What can hang from each mark:
A: M Y
N: Y
K: M Y
W: Y
J: Y
Y: A E J K M N W
E: Y
M: A

Each row was made from one small tree. The marks that hang from a mark follow it in brackets, in alphabetical order. Every link used is in the known rows. Write each row's tree.
In the rows, 128 means zero.
Known rows:
E{Y{A K M}}: [130 134 134 122 114 122 162 166 137 148 195 119 161 134 163 132 120 141
  88 146 166 130 124 120 192 123]
E{Y{J W}}: [137 134 125 120 133 130 149 154 138 136 166 126 162 134 129 123 121 134
 119 172 141 139 127 140 171 122]
N{Y{K}}: [134 137 132 132 121 124 145 142 127 139 149 123 139 127 124 133 127 134
  96 161 165 143 126 119 152 137]
A{Y{J}}: [131 129 128 126 120 125 138 140 136 125 154 129 147 133 127 125 123 138
 136 187 150 138 130 143 124 131]
Y{E J K{M} N W}: [136 153 116 132 138 114 145 161 146 148 238 117 192 157 161 125 121 138
  79 118 147 118 131 125 148 131]
E{Y{A J M N}}: [140 131 120 123 122 125 159 169 143 138 211 120 176 144 167 114 114 142
 102 157 157 133 127 130 194 117]
E{Y{M}}: [127 125 138 119 118 127 146 135 134 140 163 123 145 133 138 131 128 134
 104 157 116 139 126 137 173 121]
K{Y{J}}: [129 138 132 133 128 117 139 129 136 137 149 125 151 135 127 125 120 131
 131 144 153 136 126 134 120 131]
A{M Y{W}}: [122 127 122 136 131 130 139 151 135 127 192 128 154 135 108 126 133 135
 118 232 141 121 139 166 112 127]
M{A}: [125 132 133 128 135 123 138 146 133 136 121 129 112 128 151 130 124 132
 120 145 145 126 129 120 133 119]
E{Y{A M}}: [132 123 133 123 118 126 155 158 136 140 174 122 153 132 156 125 122 138
 106 153 141 130 125 126 180 119]
A{M Y{N W}}: [123 132 112 136 140 132 140 160 137 124 217 125 166 142 115 119 131 133
 103 242 142 119 143 171 123 123]
A{Y{E J W}}: [141 127 123 125 128 123 142 165 140 133 190 123 166 146 141 127 124 146
 107 175 146 124 130 137 144 127]
N{Y{A{M} E K}}: [137 133 132 139 109 115 158 173 137 144 198 119 158 141 146 129 128 151
  80 152 200 129 130 118 138 132]
A{Y}: [125 126 130 125 125 128 133 138 131 124 142 127 138 129 124 128 128 133
 125 192 136 130 131 142 120 128]
W{Y{A K M N}}: [138 136 116 127 124 113 152 171 131 145 223 119 173 136 149 124 116 143
  77 181 181 114 131 114 156 126]
K{M{A}}: [117 141 138 135 138 115 139 134 138 142 137 127 127 130 149 130 126 129
 120 146 130 124 130 126 109 123]
N{Y}: [135 126 130 133 125 127 138 135 126 131 129 126 131 125 116 126 128 132
 112 164 141 143 127 127 140 133]
J{Y{E W}}: [138 128 133 125 144 128 141 169 136 131 166 120 143 138 142 126 129 145
  95 100 117 119 127 131 139 126]
K{Y{N}}: [124 140 125 133 141 122 136 137 135 132 165 121 152 138 127 119 123 124
 106 156 142 126 131 139 127 124]
E{Y}: [126 130 136 118 124 129 142 136 133 132 131 125 138 127 127 126 127 131
 118 158 132 139 126 136 151 120]
N{Y{E J W}}: [152 128 123 132 129 123 146 162 135 140 177 122 160 142 134 126 123 144
  95 149 148 138 126 120 164 132]
W{Y{E}}: [137 126 133 118 121 112 132 141 129 138 146 123 145 132 124 129 126 144
 101 152 145 123 128 114 105 124]
M{A{Y{J N}}}: [130 137 122 126 136 122 149 167 144 129 173 127 144 140 156 119 118 141
 113 213 169 132 135 138 140 117]

Which tree is each row?
[135 145 123 122 128 107 156 168 141 154 216 122 160 140 160 130 112 149
  78 199 186 129 132 115 155 120]
W{Y{J K M{A} N}}
[140 136 115 122 130 118 135 143 133 131 170 127 161 133 119 116 117 138
 117 190 161 131 131 129 119 125]
W{Y{J N}}
[129 157 131 130 132 105 154 163 151 152 204 119 163 154 187 128 119 145
  81 118 170 124 130 112 136 122]
Y{E J K{M{A}} N}
[118 149 144 131 134 119 146 140 137 138 166 122 145 129 138 130 128 136
 109 111 130 131 127 137 105 137]
J{Y{K{M}}}
[138 122 125 128 130 124 136 152 134 144 196 120 154 146 153 134 129 139
  84 113 107 115 129 123 170 125]
Y{E M W}
[139 126 124 119 124 112 136 150 134 143 203 118 164 145 141 126 125 146
  72 160 132 120 131 119 139 120]
W{Y{E M N}}
[138 141 118 130 132 125 143 153 134 140 184 127 158 137 138 132 120 135
 112 137 161 128 128 126 159 134]
Y{J K W}
[134 134 118 129 157 136 140 169 134 123 179 122 149 134 132 116 124 134
 101 140 119 122 132 147 147 124]
J{Y{N W}}
[139 135 130 127 129 119 159 193 142 142 230 112 165 150 188 124 120 156
  62  81 157 115 127 114 173 125]
J{Y{A E K M N}}
[142 128 120 124 122 119 137 149 141 139 208 120 165 155 166 124 122 145
  92 101 127 127 129 123 165 123]
Y{E J M N}
[121 151 153 129 136 108 158 169 147 151 170 117 137 139 175 135 126 151
  81  98 148 124 126 117 114 125]
J{Y{E K{M{A}}}}
[145 139 113 127 130 119 148 172 143 149 252 116 186 160 172 130 120 146
  65 114 146 120 130 120 194 127]
Y{E J K M N W}
[144 129 130 118 116 110 136 143 134 139 158 124 155 136 128 126 121 150
 112 150 158 131 126 114 110 126]
W{Y{E J}}
[150 126 120 143 121 120 156 184 140 141 213 122 175 145 142 119 124 152
  99 170 184 127 130 129 146 130]
N{Y{A{M} E J W}}
[149 127 129 134 131 115 160 179 142 157 202 120 153 147 169 133 120 152
  72 164 149 136 127 113 190 124]
N{Y{E J M{A} W}}
[131 140 131 128 144 131 148 167 133 134 173 123 144 130 134 131 125 139
  98 125 140 124 128 136 148 133]
J{Y{K W}}
[138 136 128 123 112 110 145 140 132 149 197 125 164 133 132 136 118 147
 100 173 166 134 127 119 139 134]
W{Y{J K M}}
[141 147 122 138 128 111 154 174 145 151 222 119 187 150 172 127 118 144
  94 104 170 111 126 110 146 133]
Y{A E J K{M} W}
[143 145 112 126 124 113 152 173 135 138 202 123 175 135 144 117 109 145
 101 179 210 122 129 112 138 127]
W{Y{A J K N}}
[132 138 125 130 117 118 152 171 145 141 235 122 180 152 138 133 128 153
  93 196 178 124 136 148 128 131]
A{M Y{E J K W}}
[130 134 130 126 110 119 149 147 138 140 207 124 162 141 146 137 122 145
 104 180 157 137 129 138 155 136]
A{Y{J K M}}
[126 126 121 128 127 127 138 146 134 129 199 122 157 142 140 124 127 134
  96 198 122 127 135 149 152 125]
A{Y{M N}}
[131 149 123 135 129 111 148 167 143 144 212 115 177 151 176 122 122 138
  80 100 165 109 130 110 138 127]
Y{A E K{M} N}
[133 141 123 123 127 120 138 155 136 137 185 118 154 149 158 129 126 138
  78 105 155 121 130 115 153 124]
Y{E K N}
[130 127 125 134 143 125 144 161 135 147 177 125 132 135 158 134 124 134
  96 160 124 117 131 126 173 119]
Y{M{A} W}
[153 120 129 135 110 115 155 168 138 146 196 119 164 145 166 125 119 153
  91 126 162 135 123 106 177 131]
N{Y{A E J M}}
[123 135 126 127 141 124 145 165 139 128 161 125 132 136 152 122 122 135
 102 217 156 125 136 140 137 114]
M{A{Y{N}}}
[137 128 126 122 127 128 152 153 139 143 200 123 168 140 140 128 121 138
 105 170 124 138 127 141 191 123]
E{Y{J M W}}
